What can hang from each mark:
j_643: j_39 j_357 j_378 j_944
j_39: j_487 j_643
j_357: j_487 j_643
j_487: j_39 j_357
j_378: j_487 j_643

Known rows, with every way that one mark hangs from another:
j_39(j_643(j_357(j_487) j_378 j_944)): [ 0.04  0.82 -1.48 -1.44  1.86  1.54  1.35  0.42 -1.37  1.01 -0.32 -1.41
  0.34  6.68 -2.81  0.11  0.66 -1.18  0.36  0.40  2.06  1.47  0.64 -2.27]
j_643(j_378): [-0.18 -0.07 -0.05 -0.48  1.54 -1.80  0.01  0.42 -0.90  0.27  0.04 -0.42
  0.62  4.61 -0.44  0.03 -1.33  0.04 -0.72  0.24  1.41  0.59  0.19 -0.53]
j_643(j_39 j_378): [ 0.67 -0.34  0.40 -0.17  2.04 -2.18  0.20  1.24 -1.28 -0.66 -0.61  1.32
  0.69  3.67 -0.71 -0.38 -2.65 -1.05 -2.50 -0.22  1.97 -0.31  0.57 -0.96]
j_39(j_487): [-0.01  0.12 -0.38  0.19  0.76  1.15  0.70  1.40  0.41 -1.33  0.29 -0.25
  0.55 -2.32  0.06  0.62  1.17 -0.06 -1.46 -0.49  0.92 -2.05  0.58  0.12]
j_378(j_643(j_39(j_487))): [ 1.20  0.04 -0.19 -0.17  0.08 -0.03  1.48  1.36 -0.07 -2.02 -0.39  0.29
 -0.45 -4.65 -1.43  0.57  0.19 -1.04 -3.90 -1.04  1.35 -2.39  1.08  0.46]
j_378(j_487 j_643): [ 1.04  0.12 -0.53 -0.55 -0.28 -0.22  0.83 -1.37  1.32 -0.38  0.07 -1.10
 -0.13 -5.51 -1.65  0.67 -0.40  0.61 -2.20 -0.45 -0.19  1.51  0.25 -0.03]
j_378(j_643(j_39 j_944)): [ 2.00  0.18  0.08 -0.12 -0.53 -3.14  0.58 -0.42 -2.22  0.11 -0.31 -0.53
 -2.14 -0.31 -1.69 -0.10 -1.45 -0.53 -0.69 -0.24 -0.25 -0.45  0.47  0.57]
j_643(j_944): [ 0.89  0.27 -0.09  0.24  0.25 -2.07 -0.21 -0.33 -1.69  0.83  0.37 -1.10
 -1.19  2.13 -0.16 -0.08 -0.42  0.35  1.48  0.19 -0.58 -0.26 -0.02  0.18]
j_39(j_643(j_378)): [-0.13  0.07 -0.55 -0.91  1.69  0.84  0.26 -0.32 -1.21 -0.18 -0.57 -0.83
 -0.32  4.07 -1.70 -0.13 -1.21 -0.88 -0.45  0.11  1.40  1.40  0.60 -1.01]
j_643(j_357 j_378): [-1.13  0.14 -0.52 -0.79  1.75 -0.26  0.65  0.75  0.54  1.72 -0.49  0.06
  1.02  4.38 -1.16  0.13 -0.54 -1.40 -0.92  1.03  2.01  1.20  0.23 -1.41]
j_487(j_357(j_643(j_39 j_944))): [ 1.37 -0.79  0.79 -0.33  0.54 -2.32  0.77  0.60 -2.45  0.14 -0.80  1.58
 -0.01  2.72 -0.83 -0.22 -0.95 -0.17 -0.85  0.32 -1.03  0.39  0.72  0.61]
j_487(j_39(j_643(j_378 j_944)) j_357): [ 0.26 -0.07  0.23 -1.67  2.78 -1.08 -0.69 -0.20 -3.04  1.04 -1.64 -0.72
  0.06  4.72 -2.93 -0.50 -1.76  0.41 -1.15  1.23  0.94  1.51  1.28 -0.48]
j_487(j_39): [-0.50 -0.14  0.34 -0.15  0.33 -0.12 -1.11  0.12  0.12 -0.03 -1.12  0.31
 -0.02 -1.11 -0.32 -0.45 -0.76  0.03 -2.11  0.01  0.51 -0.02  0.86 -0.33]
j_643(j_39 j_357 j_378(j_487) j_944): [ 1.47  0.08 -0.45 -0.05  3.39 -2.65  1.02  0.71  0.12  0.84 -0.31  0.53
  0.88  1.30 -1.95  0.00 -3.31 -1.40 -2.54  0.42  1.75  0.60  0.81 -2.33]
j_39(j_643): [ 0.06  0.18 -0.51 -0.36  0.15  2.53  0.24 -0.79 -0.28 -0.55 -0.53 -0.45
 -0.99 -0.73 -1.44 -0.13  0.05 -0.84  0.23 -0.08 -0.14  0.76  0.40 -0.44]
j_378(j_487 j_643(j_944)): [ 2.01  0.41 -0.61 -0.31  0.04 -2.35  0.64 -1.62 -0.40  0.38  0.49 -2.16
 -1.47 -3.60 -1.84  0.65 -0.94  1.13 -0.58 -0.28 -0.71  1.14  0.24  0.22]
j_39(j_487 j_643(j_944)): [ 1.02  0.56 -0.94 -0.01  1.15  1.35  0.84  0.30 -1.54 -1.10  0.13 -1.63
 -1.54 -0.64 -1.58  0.37  0.92 -0.50  0.27 -0.49  0.11 -1.38  1.06 -0.07]
j_357(j_487 j_643): [-0.03 -0.31 -0.52 -0.53 -0.97  1.42  1.05  0.29 -0.34 -0.87 -0.10  0.40
  0.83  2.82  0.40  0.31  1.72  0.12 -1.08 -1.19  0.13  1.29  0.53 -0.45]
j_378(j_643(j_39 j_357 j_944)): [ 1.09  0.40 -0.39 -0.44 -0.30 -1.73  1.24  0.03 -0.82  1.52 -0.78 -0.12
 -1.77 -0.81 -2.41  0.02 -0.72 -2.00 -0.81  0.57  0.37  0.16  0.63 -0.36]
j_487(j_39(j_643)): [-0.54  0.06 -0.11 -0.66  0.35  2.26 -0.94 -0.71 -0.32 -0.53 -1.68 -0.17
 -1.04 -2.04 -1.67 -0.57 -0.77 -0.86 -1.76 -0.13  0.30  0.77  1.33 -0.70]

Rows:
[-0.01  0.69 -1.01 -0.53  0.33  1.86  0.82 -0.67 -0.51  1.73 -0.64 -1.08
 -1.53  1.41 -2.46 -0.06  0.35 -1.80  1.69  0.95 -0.21  1.13  0.57 -1.15]  j_39(j_643(j_357 j_944))
[ 2.32 -0.91  0.49 -0.17  1.34 -2.08  1.07 -0.02 -0.92 -0.43 -0.54  1.43
  0.92 -1.34 -1.15  0.11 -1.96  0.42 -2.48 -0.11 -1.09  1.15  0.85 -0.16]  j_378(j_487(j_357(j_643(j_39 j_944))))
[-0.84  0.44 -0.70 -1.18  2.48 -0.20 -0.34 -0.15 -1.31  1.91 -1.76 -1.14
 -1.10  4.71 -3.15 -0.51 -1.75 -1.78 -1.13  1.09  1.70  1.64  1.56 -1.99]  j_487(j_39(j_643(j_357 j_378 j_944)))
[ 0.53 -0.16 -0.40 -0.29  3.22 -0.65  1.12  1.07  1.91 -0.05 -0.65  1.55
  2.05 -0.91 -1.80  0.08 -2.95 -1.91 -4.07  0.30  2.39  0.74  0.72 -2.61]  j_643(j_39 j_357 j_378(j_487))
[ 0.56  0.26 -0.55 -0.02  3.33 -1.91  1.43  2.60 -0.89  0.32 -0.27  0.39
  0.39  3.29 -1.45  0.25 -1.16 -2.12 -2.52  0.25  2.82 -2.28  1.34 -1.52]  j_643(j_39(j_487) j_357 j_378 j_944)
[ 0.97  0.37 -0.36 -0.77  1.74  1.93  1.14  0.69 -1.61 -0.58 -0.15 -1.08
  0.02 -0.87 -2.13  0.50  1.58  0.29  0.15  0.40 -0.09 -1.26  0.86  0.40]  j_39(j_487(j_357) j_643(j_944))
[ 0.71  0.37 -0.61 -0.71  1.92 -1.23  0.15 -0.68 -2.92  0.57 -0.22 -1.74
 -1.57  6.30 -2.08 -0.21 -1.67 -0.40  1.09  0.29  0.71  1.26  0.60 -0.65]  j_39(j_643(j_378 j_944))
[ 0.02  0.18 -0.51 -0.63  3.22 -2.43 -0.38  0.09  0.53  1.73 -0.90 -0.78
  0.54  1.01 -2.12 -0.02 -2.82 -0.39 -2.75  0.81  1.81  1.55  1.27 -2.21]  j_643(j_357 j_378(j_487(j_39)) j_944)
[ 1.39  0.01  0.21 -1.31  0.82 -2.24 -0.09 -1.19 -0.43  0.64 -0.90 -1.29
  0.15 -4.91 -2.93  0.33 -1.05  1.88 -2.80  0.62 -0.57  1.38  0.88  0.47]  j_378(j_487(j_39 j_357) j_643(j_944))
[ 1.03 -0.42  0.56 -0.28  1.73  0.98  1.24  2.46  0.14 -1.73 -0.42  1.96
  2.27 -3.64 -0.81  0.35  0.62 -0.34 -3.52 -0.06  1.10 -2.79  0.86  0.17]  j_643(j_39(j_487(j_357)))
[ 1.78 -0.32 -0.17  0.03 -0.27 -1.05  1.04  0.84 -2.46 -1.04 -0.20  0.93
 -0.24  3.97 -0.07 -0.19 -0.02 -0.43 -1.26 -1.36 -0.08 -0.18  0.94 -0.57]  j_357(j_487 j_643(j_39 j_944))
[ 0.44  0.09  0.30 -1.23  1.13  0.65 -0.73 -0.56 -2.09  0.73 -1.58 -0.47
 -0.49  0.03 -2.61 -0.52 -0.48  0.47 -0.43  1.01 -0.52  0.70  1.16 -0.07]  j_487(j_39(j_643(j_944)) j_357)
[ 0.85  0.37 -0.62 -0.61  2.12 -1.11  1.29  1.88 -1.31  0.62 -0.29  0.59
  1.36  6.53 -1.62 -0.20 -0.81 -1.49 -1.51  0.03  2.55 -0.33  0.63 -2.18]  j_643(j_39 j_357(j_487) j_378 j_944)
[-0.14 -0.04 -0.45 -0.25  3.02  0.29  1.59  2.93  0.78 -0.52 -0.62  1.41
  1.68  0.81 -1.30  0.31 -0.63 -2.53 -4.00  0.10  3.32 -1.84  1.31 -1.68]  j_643(j_39(j_487) j_357 j_378)
[ 0.32  0.33 -0.17 -0.42  0.56  0.35 -1.05 -0.89 -1.89  0.31 -1.36 -1.17
 -2.11  0.60 -1.91 -0.65 -1.33 -0.35 -0.18  0.05 -0.36  0.46  1.31 -0.44]  j_487(j_39(j_643(j_944)))
[ 0.17  0.40 -1.01 -0.85 -0.10  0.97  1.49 -0.90  2.78  0.82 -0.36 -0.87
  0.18 -6.05 -2.34  0.83  0.15 -0.87 -2.32  0.37  0.43  2.09  0.29 -0.93]  j_378(j_487 j_643(j_357))
[ 1.41 -0.58  0.26  0.47 -0.03 -2.61  0.48  0.28 -2.38 -0.10 -0.54  0.85
 -1.71  3.11 -0.10 -0.34 -1.64 -1.04 -0.70 -0.59 -0.77  0.21  1.01  0.07]  j_357(j_643(j_39 j_944))
[ 0.45 -0.95  0.31 -0.28  1.40 -2.06  0.65  1.03 -1.68 -0.55 -0.86  1.51
  0.21  5.44 -0.29 -0.29 -2.54 -1.46 -2.95 -0.52  1.26  1.03  1.08 -0.62]  j_357(j_643(j_39 j_378))
[ 0.29  0.51 -0.88 -0.59  1.75  1.91 -0.12 -1.00  1.08  1.01 -1.49 -0.86
 -0.95 -3.80 -3.05 -0.18 -1.34 -1.16 -1.76  0.54  0.05  1.54  1.50 -2.17]  j_378(j_487(j_39(j_643(j_357 j_944))))
[ 0.72  0.06 -0.81 -0.79  2.67  1.35  0.59 -0.82  0.24 -0.85 -0.36 -0.78
  0.49 -0.13 -2.11  0.24 -2.10 -0.28 -2.06 -0.25  1.23  1.89  0.68 -1.71]  j_39(j_643(j_378(j_487)))
[ 1.20 -0.94  0.72 -0.83  2.10 -4.07  0.87  0.99 -3.41  0.48 -0.87  1.26
  0.60  7.19 -1.19 -0.20 -2.25 -0.17 -1.52  0.42  0.55  0.95  0.93  0.08]  j_487(j_357(j_643(j_39 j_378 j_944)))
[-0.55 -0.97  0.38 -1.36  1.53 -1.46  0.86  0.48 -1.42  0.67 -0.78  0.67
  1.64  6.02 -0.70  0.26 -0.33  0.38 -1.47  0.75  0.61  2.28  0.48  0.24]  j_487(j_357(j_643(j_378)))
[ 0.21 -0.28 -0.27 -1.02  1.13 -2.63 -0.30  0.66 -2.88  0.12 -0.81 -0.78
  0.12  8.32 -0.57 -0.20 -0.74  0.59 -2.33 -0.79  1.41  1.28  1.58 -0.97]  j_357(j_487(j_39) j_643(j_378 j_944))
[-0.05  0.70 -1.42 -0.74  3.01  1.08  1.46  1.17 -0.88  0.63 -0.34 -1.62
 -0.55  3.36 -2.73  0.49  0.36 -1.94 -0.44  0.57  2.21 -0.20  1.35 -1.55]  j_39(j_487 j_643(j_357 j_378 j_944))
[ 1.53 -0.45 -0.24 -0.48  1.26 -2.58  1.13  1.18 -3.30 -0.84 -0.18  0.56
  0.20  8.66 -0.53 -0.17 -1.50 -0.48 -1.88 -1.21  1.46  0.53  1.02 -1.05]  j_357(j_487 j_643(j_39 j_378 j_944))
[ 1.87  0.12 -0.06  0.72  1.47 -1.28  0.79  1.73 -1.41 -1.37  0.24  0.31
 -0.44 -1.19 -0.39  0.09 -0.56 -0.72 -1.78 -0.72  0.71 -3.32  1.08 -0.02]  j_643(j_39(j_487) j_944)
[ 0.22  0.74 -1.01 -0.48  0.01  0.77  1.02  0.67 -0.23  1.35  0.21 -0.69
  0.60  2.34 -1.02  0.19  1.98 -0.37  0.87  0.25  0.64  0.02  0.11 -1.33]  j_643(j_357(j_487) j_944)
[ 0.26  0.25 -0.68 -0.45  0.32  1.22  2.11  1.79  1.53 -0.59 -0.77  0.61
  0.03 -5.25 -2.15  0.65  0.93 -2.50 -4.10 -0.22  1.83 -1.64  1.25 -0.53]  j_378(j_643(j_39(j_487) j_357))
[-0.13 -0.81  0.69 -1.31  2.03 -3.85 -0.50  0.22 -3.10  1.42 -1.37 -0.13
  0.35  7.13 -1.21 -0.25 -1.62  0.84 -1.91  0.88  0.42  1.95  1.37  0.25]  j_487(j_39 j_357(j_643(j_378 j_944)))
[-0.36  0.22 -0.64 -1.54  1.69  2.35 -0.33  0.48 -1.19 -1.15 -1.35 -0.36
  1.06  3.75 -2.15 -0.37 -0.45 -0.29 -2.91 -0.65  2.61  1.07  1.44 -1.84]  j_357(j_487(j_39(j_643(j_378))))
[ 0.16  0.69 -0.78 -0.68 -0.75 -1.56  1.08 -0.85 -0.40  2.48 -0.35 -1.80
 -1.89  0.27 -2.23  0.36  0.67 -0.92  0.70  0.98 -0.02  1.17  0.18 -0.05]  j_378(j_643(j_357 j_944))
[-0.34 -0.15 -0.07 -0.42  2.19 -0.76  0.87  1.51  0.42  0.78 -0.96  1.59
  1.22  3.00 -1.39 -0.31 -1.99 -2.45 -2.49  0.67  2.42  0.09  0.61 -1.82]  j_643(j_39 j_357 j_378)
[ 0.24  0.17 -0.24 -0.91  2.23 -1.42 -1.00 -0.51 -2.83  0.56 -1.36 -1.46
 -1.66  5.12 -2.39 -0.60 -2.48 -0.38 -1.01  0.27  1.14  1.13  1.45 -1.00]  j_487(j_39(j_643(j_378 j_944)))
